What can hang from each mark
duku: ditup feda feva fuzuma motevo
boki: feda motevo
tedev: feda feva motevo
feva: boki tedev
fuzuma: duku

Known rows, with every way that one mark hangs from another
tedev(feda feva(boki(motevo))): +0.23 -1.88 +0.97 -1.41 +1.92 -3.06 -3.22 -3.46 -1.93 -0.64 +0.31 -0.33 -1.49 +0.65 -0.23 -0.60 +1.24 -1.06 +1.59
fuzuma(duku(ditup feva(boki(feda motevo) tedev))): +1.38 -1.52 +4.30 -1.70 +2.77 -2.70 -1.34 -1.49 +0.88 +1.88 +0.12 -0.48 -1.57 +0.85 +0.17 -2.12 +1.08 -1.71 +1.16
duku(feva): +2.32 -1.45 -0.04 -1.50 +2.17 -3.73 -1.12 -2.06 +0.96 -0.20 -0.14 -0.04 -2.26 +1.28 +0.16 -0.86 +0.83 -1.10 +0.02
fuzuma(duku): +2.30 -1.31 +0.13 -1.44 +2.60 -3.03 -1.10 -2.82 +0.15 +0.95 -0.28 +0.21 -1.45 +1.94 +1.69 -1.81 +0.84 -1.11 +0.32
tedev(feva motevo): +0.34 -1.38 -0.28 -0.87 +1.87 -2.54 -1.98 -2.05 -1.19 +0.12 +0.30 +0.01 -0.84 +1.31 +0.38 -1.25 +0.88 +0.26 +0.34
tedev(feda feva motevo): +0.08 -1.05 +0.08 -1.44 +2.40 -0.46 -3.04 -2.53 -2.28 -0.27 +0.39 -0.35 -1.18 +1.36 +0.28 -1.01 +1.13 +0.17 +0.78
boki(motevo): +1.75 -2.10 +0.04 -0.58 +2.44 -2.91 -1.48 -3.09 -0.13 +0.46 -0.59 +0.36 -1.42 -0.34 +0.92 -0.91 +1.47 -0.46 +1.50
feva(boki tedev): +2.28 -2.12 +0.73 -0.80 +2.04 -4.13 -0.06 -1.75 +0.14 +0.06 +0.24 -0.87 -1.21 +0.55 +1.24 -1.05 +1.53 -1.43 +0.49
feva(boki tedev(feda motevo)): +1.71 -1.68 +1.46 -1.34 +2.74 -1.09 -1.16 -1.51 -1.33 +0.08 +0.51 -1.08 -1.29 +0.70 +1.00 -1.12 +1.69 -0.67 +1.11
fuzuma(duku(ditup feva(tedev(feda)) motevo)): +0.68 -0.59 +4.01 -2.21 +4.12 -0.92 -0.88 -1.97 +0.77 +2.54 +0.38 -0.79 -1.57 +2.24 +0.55 -1.61 +0.50 -0.96 +0.63
duku(ditup feva(boki(feda) tedev(motevo)) fuzuma): +0.11 -1.04 +4.55 -1.30 +3.69 -2.46 -0.77 +0.21 +2.14 +1.15 -0.31 -0.81 -1.19 +0.77 -0.50 -1.31 +1.76 -0.44 +0.99
feva(boki): +1.73 -2.40 +0.66 -0.80 +1.77 -5.51 -1.02 -2.23 +0.51 -0.58 -0.14 -0.07 -2.07 +0.75 +0.84 -1.01 +1.43 -1.21 +0.64
fuzuma(duku(feva(tedev))): +3.03 -0.89 +0.62 -2.07 +2.83 -2.21 -0.58 -2.28 +0.47 +1.31 +0.18 -0.39 -1.43 +2.16 +0.92 -1.82 +0.43 -1.45 +0.08
feva(boki(feda motevo) tedev): +1.90 -2.50 +1.63 -1.02 +2.65 -3.07 -1.41 -1.49 -0.50 +0.37 -0.13 -0.41 -1.30 -1.32 +0.50 -1.98 +2.19 -1.30 +1.86
fuzuma(duku(ditup feda feva motevo)): +0.39 -0.79 +4.19 -2.44 +3.20 -3.59 -1.69 -1.76 +1.77 +2.14 -0.07 -0.12 -2.56 +2.05 +0.10 -1.32 -0.47 -0.97 +0.85
duku(fuzuma): +1.36 -1.00 -0.39 -0.82 +3.47 -3.52 -0.67 -2.39 +1.43 +0.10 -1.16 +0.22 -0.99 +1.28 +1.15 -0.65 +1.47 -0.03 +0.48
tedev(feda feva): +0.35 -1.02 -0.41 -1.42 +1.95 -2.19 -2.82 -3.30 -1.58 -0.73 +0.15 -0.33 -1.39 +1.23 +0.53 -0.67 +1.27 -0.70 +0.48
duku(ditup feda feva fuzuma motevo): -1.08 -0.41 +4.55 -2.01 +4.21 -4.15 -1.44 -1.10 +3.33 +1.48 -0.84 -0.14 -2.31 +1.43 -0.74 -0.01 -0.17 +0.06 +1.08

Rows
+0.25 -1.00 +4.50 -1.32 +3.67 -2.04 -0.78 -1.67 +1.72 +1.14 -0.22 -1.06 -1.19 +0.96 -0.54 -0.04 +1.50 -0.73 +1.57 -> duku(ditup feva(boki(motevo) tedev(feda)) fuzuma)
+0.23 -0.87 +4.92 -1.40 +2.83 -4.29 -1.04 -1.20 +2.75 +1.16 -0.67 -0.73 -1.82 +0.53 -0.84 +0.31 +0.37 -0.84 +1.76 -> duku(ditup feda feva(boki(motevo) tedev) fuzuma)
+0.53 -2.34 +0.60 -0.89 +1.42 -5.12 -2.21 -2.96 -0.74 -0.26 +0.19 +0.04 -1.17 +0.68 -0.18 -0.86 +1.07 -0.95 +1.13 -> tedev(feva(boki(motevo)))
+1.08 -0.84 +3.27 -1.87 +1.94 -3.83 -1.73 -1.95 +1.69 +1.33 -0.30 -0.09 -2.56 +2.01 +0.45 -1.03 -0.17 -1.44 +0.53 -> fuzuma(duku(ditup feda feva))
+0.36 -2.46 +0.92 -1.15 +1.71 -4.78 -2.89 -2.37 -0.94 -0.46 +0.08 +0.28 -1.29 -0.14 -0.37 -1.80 +1.58 -1.08 +1.38 -> tedev(feva(boki(feda motevo)))
+1.99 -2.03 +1.24 -0.88 +2.32 -2.70 -0.22 -1.13 -0.36 +0.47 +0.47 -0.88 -1.07 +0.68 +1.02 -1.39 +1.44 -0.65 +0.73 -> feva(boki tedev(motevo))
+1.83 -0.98 +0.22 -1.12 +3.08 +0.69 -0.98 -1.78 -1.26 +0.50 +0.21 -0.96 -0.95 +0.57 +1.51 -1.05 +1.56 -0.05 +0.71 -> feva(tedev(feda motevo))
-0.64 -0.58 +2.98 -0.64 +2.55 -4.60 -1.27 -1.76 +2.81 +0.58 -1.46 -0.03 -1.80 +0.84 +0.99 +0.15 +0.92 -0.13 +1.07 -> duku(ditup feda fuzuma)
+1.89 -1.11 +1.57 -2.60 +3.97 -2.72 -1.18 -2.28 +0.68 +1.68 +0.13 +0.19 -1.87 +2.41 +0.33 -1.99 -0.02 -0.92 +0.45 -> fuzuma(duku(feva motevo))
+1.99 -2.09 +1.13 -1.07 +2.38 -3.75 -0.91 -0.99 -0.01 -0.07 -0.05 -0.63 -1.40 -0.47 +0.96 -2.07 +2.18 -1.56 +0.86 -> feva(boki(feda) tedev)
-1.09 -1.21 +5.35 -1.88 +4.79 -4.37 -1.32 -0.50 +2.92 +1.34 -0.38 -0.15 -1.88 +0.96 -1.03 -1.38 +1.40 -0.44 +1.19 -> duku(ditup feva(boki(feda)) fuzuma motevo)
-1.07 -0.85 +5.58 -2.12 +3.94 -5.55 -1.60 -0.85 +3.43 +1.26 -0.60 -0.35 -2.54 +1.49 -1.19 -0.08 -0.09 -0.32 +1.41 -> duku(ditup feda feva(boki) fuzuma motevo)
+1.64 -0.48 +0.62 -2.23 +2.96 -4.52 -1.87 -1.68 +2.20 -0.38 -1.12 +0.10 -2.42 +1.39 -0.42 -0.14 -0.09 -0.62 +0.76 -> duku(feda feva fuzuma)
+1.13 -1.17 +1.70 -2.65 +3.27 -4.34 -2.03 -1.62 +1.39 +0.47 -0.15 +0.05 -2.98 +1.02 -0.60 -0.63 -0.52 -0.69 +0.77 -> duku(feda feva motevo)
-0.07 -0.28 +3.43 -1.45 +2.66 -4.55 -1.44 -1.36 +3.25 +0.48 -1.15 -0.17 -2.41 +1.38 -0.38 +0.32 +0.30 -0.50 +0.76 -> duku(ditup feda feva fuzuma)
+0.16 -1.15 +3.97 -1.25 +3.70 -2.37 +0.13 -1.19 +1.82 +2.05 +0.47 -0.91 -1.47 +1.16 +0.03 -0.87 +0.86 -0.54 +0.26 -> duku(ditup feva(tedev) motevo)
+1.76 -2.07 +1.57 -1.27 +2.71 -2.37 -1.19 -0.38 -0.57 +0.28 +0.27 -0.68 -1.31 -0.41 +0.81 -2.32 +2.10 -0.78 +1.12 -> feva(boki(feda) tedev(motevo))
-0.02 -1.62 +1.05 -1.54 +2.14 -1.88 -3.18 -2.23 -2.31 -0.69 +0.64 -0.58 -1.41 +1.37 -0.10 -0.96 +1.17 -0.17 +1.14 -> tedev(feda feva(boki) motevo)
-0.69 -1.02 +5.33 -1.96 +5.01 -3.24 -0.50 -0.16 +2.71 +1.91 -0.18 -0.84 -1.29 +0.88 -0.82 -1.42 +1.48 -0.41 +1.07 -> duku(ditup feva(boki(feda) tedev) fuzuma motevo)
+2.76 -1.19 +1.56 -2.44 +2.87 -2.17 -1.21 -2.17 -0.17 +0.86 +0.43 -0.65 -1.78 +2.23 +0.47 -1.72 +0.51 -1.86 +0.54 -> fuzuma(duku(feva(boki tedev(feda))))
+1.24 -0.55 +3.68 -1.91 +2.40 -2.18 -1.20 -1.29 +1.18 +1.99 +0.04 -0.55 -1.92 +1.82 +0.60 -1.35 -0.12 -1.01 +0.60 -> fuzuma(duku(ditup feda feva(tedev(motevo))))
+1.94 -1.79 +0.98 -1.22 +2.44 -2.42 -0.85 -2.17 -0.77 -0.33 +0.34 -1.08 -1.46 +0.59 +1.18 -0.83 +1.78 -1.43 +0.83 -> feva(boki tedev(feda))
